What can hang from each mark:
G: B J T
N: B T
B: C G N
Y: T
T: G N
Z: J
J: G Z

Known rows, with every way that one mark hangs from another:
G{B J{Z} T}: [-0.03  0.01 -1.86 -0.46 -4.17 -2.08  2.91  1.16 -7.91  1.72  2.99 -4.72
 -2.81 -1.60 -3.04  1.56 -2.83  6.73 -2.76]
J{G Z}: [ 4.11 -1.14  2.17  2.22  1.85 -1.01 -0.46  0.57 -0.09 -2.25 -0.40  2.04
  4.03  2.52  2.04  3.26  3.38 -3.55  0.75]
Y{T{N{B}}}: [-3.54  0.50 -2.38  1.94  0.43 -1.97 -1.75  1.60  2.99  0.96 -4.34  3.63
 -5.37  1.70  4.22 -0.27  1.38 -3.52  4.43]
N{T{G{J}}}: [-5.06 -0.15 -2.77  1.26 -0.24  0.20 -0.84  0.62 -0.10  1.57 -0.74  1.82
 -1.60 -2.47 -0.69 -0.92 -2.23 -3.04  4.09]
J{G{T} Z}: [ 3.06 -0.45  2.84  1.38  3.59 -1.79 -0.35 -0.42 -1.21 -0.58  1.75 -0.17
  2.33  3.50  1.37  4.51  1.64 -1.70 -0.67]
Y{T{G{B J{Z}} N}}: [-4.71 -2.67 -3.18 -2.01 -6.97 -1.79  0.75  0.50  0.18  3.47 -2.12  1.98
 -5.39 -1.34  1.04 -2.92 -0.49  3.53  1.22]
B{C N{T}}: [ 4.77  1.01  1.28  1.25  8.01  3.39 -3.82  0.59  3.37 -3.75 -1.13  3.72
  3.16  0.54  1.62  3.02 -2.22 -3.22  0.90]
N{T}: [ 1.10  1.66 -2.04  2.10  3.38 -0.75 -0.82  1.63  1.54 -2.32 -3.01  2.41
 -1.33 -1.58  1.67  1.68 -1.86 -4.72  5.27]
B{C G{T{N}}}: [ 3.30  3.28  4.43 -2.45  3.79 -0.25  0.83 -5.11  6.97 -1.08  0.65 -2.22
  1.31  2.03 -1.56 -3.66  0.73  0.12 -2.85]
J{G{B} Z}: [ 4.66 -2.41  0.17  0.16 -1.19 -2.35 -0.09  1.48 -2.47 -1.44 -0.58  0.58
  3.05  1.49  1.17  2.39  4.13 -0.45  0.00]
Z{J{G}}: [-1.33 -0.40 -0.92 -2.40  1.96  4.49 -1.39 -1.24  1.37 -4.76 -0.70 -3.42
  0.73  1.81  2.50  2.62  6.20 -4.89  1.48]
G{B J{Z} T{N}}: [ 0.03 -1.29  0.37 -1.42 -5.46 -2.62  5.26  1.23 -5.18  1.59  2.64 -4.81
 -3.56 -1.01 -0.69 -0.86 -3.02  8.21 -2.84]
Z{J}: [ 0.17  1.89 -2.92 -3.69  1.09  5.32 -0.09 -1.25  0.08 -6.60 -1.49 -4.42
 -3.11 -0.81  1.45  2.67  3.25 -3.61  1.40]
Z{J{G{B}}}: [-0.99 -1.36 -2.44 -4.22 -0.38  3.43 -0.85 -0.53 -0.31 -4.02 -0.95 -4.83
 -0.10  1.08  1.56  1.74  6.95 -2.55  0.92]
N{B}: [-2.50  2.12 -2.96  2.16  3.24 -0.06 -2.79  1.33 -2.39 -0.99 -1.35 -0.27
 -2.95  1.57  0.90  1.83  3.37 -6.68  2.61]
G{B{C N{T}} J{Z}}: [ 5.08 -0.19  0.71  2.18 -0.98  0.72  1.07  4.41 -3.54  0.25 -0.13  2.71
  4.21 -2.69 -1.09  2.17 -3.80  4.39 -1.82]
Y{T{G{B{C} J{Z}} N}}: [-3.23 -1.64 -2.45 -2.48 -5.88 -1.27  1.00 -0.01  1.58  3.22 -2.34  2.02
 -3.84 -0.83  0.14 -3.27  0.20  3.77  0.26]
G{J T{N}}: [-5.10 -0.81  0.47  0.04 -1.61  0.03  2.31 -1.70 -1.28  0.40  3.34 -5.46
 -4.03  0.78  0.08 -1.89 -2.68  3.43 -0.60]
G{B{C} J T{N}}: [-2.36 -0.72 -0.60 -3.74 -3.26 -1.01  3.40 -1.38 -2.24  1.40  3.02 -7.29
 -2.99  0.21 -2.60 -3.45 -0.52  7.66 -3.19]
B{C G}: [ 4.38  3.54  2.04 -0.79  2.94  0.96 -0.95 -4.09  5.82 -2.80 -1.13  0.12
  3.64  0.52 -2.62 -2.93  2.52 -2.99 -1.23]

Rows:
[-0.31 -1.71 -2.21 -5.47 -1.40 -2.16  1.40 -2.08 -1.64 -1.34  1.38 -6.94
 -7.02  0.69  0.62 -1.68  0.39  4.55 -0.82]	G{B T{N}}
[-2.62 -2.96  1.76 -0.78  3.06 -1.21 -1.28 -2.70  2.29 -0.75  2.24 -3.27
 -0.42  4.79  2.71 -0.28  3.20 -1.69  0.72]	J{G{T{N}}}
[-5.08 -1.69 -1.77 -0.29 -4.73 -0.81  0.33 -0.13  2.03  2.54 -2.21  3.33
 -4.58 -0.36  1.93 -2.15 -1.13  1.11  1.80]	Y{T{G{J{Z}} N}}
[-6.80 -3.40 -5.63 -4.20 -6.20  1.09 -1.05 -2.01 -4.65  1.15  2.08 -4.62
 -4.43 -1.97 -3.24 -3.64  1.62  2.04 -0.37]	T{G{B J}}
[ 3.82  0.81  5.19  6.97  1.93  0.91 -0.96  2.86  1.91  0.89 -0.03  7.70
  7.04 -2.25  1.26  1.48 -6.56 -0.66  0.07]	B{G{J{Z}} N{T}}
[-0.72 -2.47 -1.58 -3.44 -3.31  2.91 -1.13 -0.84 -4.00  0.58  2.51 -1.32
  0.02 -1.39 -3.09 -0.82 -0.24  3.58 -3.98]	T{G{B{C N} J{Z}}}
[-0.82  0.15 -3.76 -3.04  0.97 -0.50 -1.07 -0.14  1.03  0.33 -1.94  0.63
 -1.98 -2.14 -1.28 -1.08  0.35 -2.35  2.91]	N{T{G{B{C}}}}
[-3.34 -0.36 -3.44 -1.24 -1.31 -0.38 -0.24  0.74 -0.64  2.29 -0.93  0.44
 -0.97 -2.91 -2.38 -1.95 -0.88 -0.44  2.39]	N{T{G{B{C} J}}}
[-0.59  2.71  1.63  4.08 -0.74 -2.45  0.79  2.29  4.20  3.46 -4.13  6.20
  0.23  0.91  2.22 -1.30  0.11 -1.29  1.42]	Y{T{N{B{C G{J{Z}}}}}}
[ 1.49 -0.77 -2.64  0.69 -6.45 -0.97  2.86  2.47 -6.46 -0.59  0.37 -1.86
 -0.68 -3.09 -1.94  0.06 -0.77  4.53 -0.90]	G{B J{Z}}
[ 4.67  2.33  6.84  2.47  4.27  2.44 -1.11 -2.05  1.77  0.72  3.47  1.66
  6.65  1.10 -2.44  1.13 -4.19  2.79 -6.07]	B{C G{J{Z} T} N}
[ 0.02  2.68  4.75 -0.19  0.72  0.00  2.15 -3.99  5.05  1.20  2.16 -2.58
  2.87  0.92 -2.78 -4.80 -0.69  2.28 -3.39]	B{C G{J T{N}}}
[ 2.03  0.32  5.15  3.89  1.92  1.52 -1.43 -0.98 -0.76  0.84  3.81  1.68
  3.84  0.26 -0.48  1.74 -5.84  2.38 -4.09]	B{G{J{Z} T} N}
[ 7.45 -2.05  2.90  1.40  3.33 -0.87 -1.35  2.98  0.06 -0.71 -0.91  4.13
  7.05  1.58  1.95  3.79  1.77 -0.53 -0.97]	J{G{B{C N{T}}} Z}
[-2.30  0.60 -1.46  1.86 -0.61 -0.29  0.59  1.77 -0.70  1.51 -0.98  3.31
 -0.46 -2.94 -0.37  0.67 -3.07 -2.53  3.07]	N{T{G{J{Z}}}}
[ 1.58  2.88  4.23  2.29  0.09 -0.75  2.64  1.18  3.54  0.88 -1.26  2.20
  2.47  1.00  1.43 -2.96  1.53 -1.97 -1.00]	T{N{B{C G{J{Z}}}}}
[ 1.53  5.92  1.80  4.85  7.07 -2.07 -1.46  2.73  4.33  2.75 -3.80  6.12
  3.98  0.00 -0.05  0.16  1.16 -8.15  3.27]	N{B{C G} T}
[-3.79 -0.95 -2.05 -1.05 -3.71  1.60  0.05 -1.44 -3.05  0.30  1.70 -0.89
 -1.95 -1.46 -2.18 -0.70 -0.34 -0.32 -0.56]	T{G{J{Z}}}
[ 5.12 -0.64  1.96 -1.50  2.36 -2.72  0.48 -0.28 -2.04  0.31  1.38 -1.76
  3.09  3.03 -0.85  3.16  3.49  1.59 -2.68]	J{G{B{C} T} Z}
[-2.87 -2.31 -0.80  1.75  2.69  3.24 -4.28  0.73 -0.28 -0.45  1.03  3.10
  0.07 -1.09  1.56  1.64 -4.09 -2.21  1.85]	B{N{T{G{J}}}}
